What can hang from each mark:
gari: lamever
zova: kifo
vupem: gari
velu: megepa
kinivi: lamever
kifo: zova
megepa: lamever velu zova
lamever: gari kinivi megepa

Known rows, with every way that one mark hangs from another:
vupem{gari{lamever{megepa{zova}}}}: [ 1.541 -0.848  0.090 -0.945  0.818 -0.155 -1.335  0.761  1.307  1.770
 -1.237  1.510 -2.997 -3.172 -0.366  1.847 -1.573 -0.230]
vupem{gari{lamever{megepa{zova{kifo}}}}}: [ 0.814 -0.853  2.400 -0.473 -2.016 -2.003 -2.374  2.246  0.187  0.402
 -0.404  1.483 -1.595 -2.623  0.481  0.369 -0.770 -0.339]
velu{megepa{lamever{kinivi} zova}}: [ 0.550  0.219 -1.108 -4.833 -1.376 -1.027  1.573 -0.391  1.892 -0.835
 -0.109 -0.616  0.919 -2.108 -4.321 -4.974  0.366  1.472]
vupem{gari{lamever}}: [ 1.065 -1.548 -1.147 -0.819  3.069 -1.409 -6.097 -0.318  2.207  0.265
 -2.067  2.599 -1.999 -6.320  1.792  1.395 -1.341 -0.886]
gari{lamever{megepa{zova{kifo}}}}: [-0.382  0.916  3.086 -0.392 -2.305 -1.655  0.087  1.196  0.149 -1.286
  1.112  0.103 -0.649 -2.564  0.617 -0.151 -0.029 -0.381]
lamever{kinivi}: [ 0.546 -0.687 -0.275 -2.351  2.361  0.030 -2.556 -1.337 -0.277 -1.104
 -0.520 -0.956  0.946 -1.988  1.107  0.553 -3.254 -0.832]
megepa{lamever velu zova}: [-0.757  0.413 -2.456  3.185 -0.342 -2.243  1.490 -1.380  2.359  1.887
 -0.821 -0.188  7.607 -1.996 -6.654 -2.365  1.204  3.636]
megepa{lamever{gari kinivi} velu zova}: [-1.216  0.720 -3.644  1.241 -1.967 -2.042  2.189 -0.602  0.576  2.159
 -0.577 -1.339  3.035  5.352 -4.016 -1.763  3.630  3.306]
gari{lamever{kinivi megepa{velu zova{kifo}}}}: [-0.364  2.438  3.663  2.370 -2.990  0.635  2.618  1.522 -1.285  1.026
  1.611 -2.721 -0.891  2.307  1.877 -0.487  2.314  0.517]
velu{megepa}: [ 0.297 -0.899 -0.623 -2.054  4.192  1.117 -2.447 -0.935  1.677 -3.371
 -1.993  2.063 -0.007 -9.059  0.037 -3.490 -2.064 -1.155]
gari{lamever}: [-0.341  0.540  0.235 -1.310  2.679 -1.217 -4.160 -1.387  2.260 -1.523
 -0.957  1.362 -1.447 -5.996  1.976  0.721 -0.651 -0.809]
kinivi{lamever{gari megepa{zova}}}: [-0.824 -0.798 -1.946 -1.299 -0.704 -0.826 -0.094  0.329  0.767 -0.352
  1.006  1.690 -3.067  3.945 -0.031  0.619  0.863 -1.518]
kifo{zova}: [ 1.843 -1.476  1.574  0.524  0.950 -0.308 -5.669 -2.260  0.285 -0.528
 -1.956  0.289  0.724 -4.221 -0.580  1.336 -5.335  0.811]
vupem{gari}: [ 1.551 -2.818 -1.461 -0.568  3.981 -1.184 -5.822 -0.561  1.107 -0.104
 -2.721  2.851  1.664 -6.601 -0.467  0.974 -3.423 -0.628]
kinivi{lamever{megepa}}: [ 0.160 -1.445 -0.126 -0.805  1.802  0.918 -2.106 -0.632  1.141 -1.617
  2.223  1.660 -0.503 -0.693  2.072  1.324 -0.153 -2.495]
gari{lamever{kinivi}}: [-0.091  1.095  0.463 -2.561  1.297 -0.516 -2.874 -0.773  1.230 -0.951
  0.327 -0.922 -3.080 -2.142  3.429  0.940 -0.415 -0.839]
megepa{lamever{gari kinivi} velu zova{kifo}}: [-1.966  0.551 -0.611  1.996 -5.162 -3.737  0.927  0.916 -0.636  0.814
  0.789 -1.487  5.254  5.554 -3.059 -3.975  4.451  3.299]

Rows:
[-0.369 -0.078  1.268 -2.040 -3.887 -0.854  1.773  1.878 -3.403 -0.907
  0.876 -0.895 -1.512  5.729  1.078 -0.382 -0.557 -0.940] : lamever{gari kinivi megepa{zova{kifo}}}
[-0.366  1.916  0.601  3.422  0.893  1.465  2.303 -0.023  0.986  1.580
 -0.444 -0.586 -0.654 -1.835 -0.309  1.198  1.032  0.674] : gari{lamever{megepa{velu zova}}}
[ 0.179  0.398 -0.198  4.243  1.848  2.093  3.405 -0.501 -0.319  1.761
 -1.275 -0.258  3.479 -1.972 -3.443  0.929 -1.593  1.184] : lamever{megepa{velu zova}}
[-0.635 -0.558  0.802 -1.798 -4.918 -5.729 -1.290  0.091  1.244 -1.613
  1.232  0.821  7.678 -2.749 -5.499 -4.120 -0.098  2.354] : megepa{lamever zova{kifo}}
[-0.069  0.013 -1.240  2.216  2.533  3.815  1.827 -0.326 -2.549  0.055
 -0.599 -0.171 -1.889  4.594  3.455  2.321  1.501 -0.892] : lamever{gari kinivi megepa{velu}}
[ 1.768 -1.520  0.352 -1.039  2.675  1.122 -3.814  0.321  1.167  0.094
 -1.013  2.588 -3.355 -4.189  3.003  2.931 -1.087 -1.770] : vupem{gari{lamever{megepa}}}
[-0.036  2.473  1.293  1.921 -0.249  2.000  3.497  0.143 -0.039  2.287
  0.360 -2.696 -2.400  2.191  1.147  1.462  1.222  0.587] : gari{lamever{kinivi megepa{velu zova}}}
[ 0.500  1.089  0.429  2.577  0.703  3.075  4.678  0.034 -1.636  2.419
 -0.033 -2.925  1.670  2.939 -1.903  1.099 -1.303  0.891] : lamever{kinivi megepa{velu zova}}
[-2.156 -0.050  0.205  3.649 -2.419 -1.099  0.352  2.001 -0.489  0.071
  1.828  0.541  0.314  4.712  0.504 -1.392  4.018 -0.359] : kinivi{lamever{gari megepa{velu zova{kifo}}}}
[ 1.053  0.070  0.612 -2.236 -0.283  1.246  3.197 -0.094 -1.584  0.778
  0.625 -1.662 -0.257  1.814 -1.501  1.385 -3.373 -0.281] : lamever{kinivi megepa{zova}}
[ 0.591  0.878  1.762 -2.684  1.134  1.767 -0.332 -0.432 -0.167 -1.265
  1.350 -0.796 -4.545  0.120  4.835  2.320 -0.221 -1.733] : gari{lamever{kinivi megepa}}
[-0.523 -0.645 -1.881  3.956  3.708  3.087  0.458 -0.952 -1.163 -0.635
 -1.545  2.060  0.076  0.046  2.163  2.176  0.973 -0.621] : lamever{gari megepa{velu}}
[ 0.735  0.311  0.946  2.558  3.157  4.254  2.029 -0.808 -2.015  0.742
  0.268 -1.811  1.107  1.130  2.106  2.170 -0.678 -0.585] : lamever{kinivi megepa{velu}}
[ 0.387 -0.745 -0.989 -2.932  1.252  2.442  0.153 -0.357 -2.343 -1.453
  0.143  0.551 -3.753  4.027  3.993  2.540 -0.773 -2.143] : lamever{gari kinivi megepa}
[-0.406  0.007 -2.748 -4.921 -2.097 -1.510  1.347 -0.041  1.402 -1.246
 -0.786  0.434 -1.597  0.885 -3.165 -4.970  2.069  1.232] : velu{megepa{lamever{gari kinivi} zova}}
[-1.121  0.085  1.832  4.206 -1.917 -0.548  0.553  1.426  0.142  0.636
  2.415 -0.490  3.098  1.448 -0.736 -1.673  1.941 -0.195] : kinivi{lamever{megepa{velu zova{kifo}}}}
[-0.885  0.729  1.260  2.925 -2.756  0.478  3.154  1.970 -3.566  0.832
  0.307 -1.726  0.236  6.505  0.501 -0.662  1.896  0.616] : lamever{gari kinivi megepa{velu zova{kifo}}}
[-0.838  1.660  2.950  3.915 -1.648 -0.130  1.424  1.317 -0.078  0.136
  0.550 -0.715  0.999 -1.958  0.344 -0.573  1.901  0.885] : gari{lamever{megepa{velu zova{kifo}}}}
[ 0.078 -0.065 -1.141 -2.605 -0.980  0.818  2.847  0.192 -2.133  0.536
 -0.021 -0.818 -3.364  5.505 -0.063  1.508 -1.458 -0.822] : lamever{gari kinivi megepa{zova}}
[-0.697 -1.543 -1.751 -1.090  1.435  0.653 -2.573 -0.504  0.752 -2.200
  1.512  2.599 -3.312  2.554  3.254  1.606  1.721 -2.781] : kinivi{lamever{gari megepa}}
[ 0.171  0.105 -1.535 -3.677 -2.826 -3.152  0.865 -1.053  1.257  0.720
  0.844 -1.297  3.772  1.403 -5.235 -1.920 -1.126  2.067] : megepa{lamever{kinivi} zova}
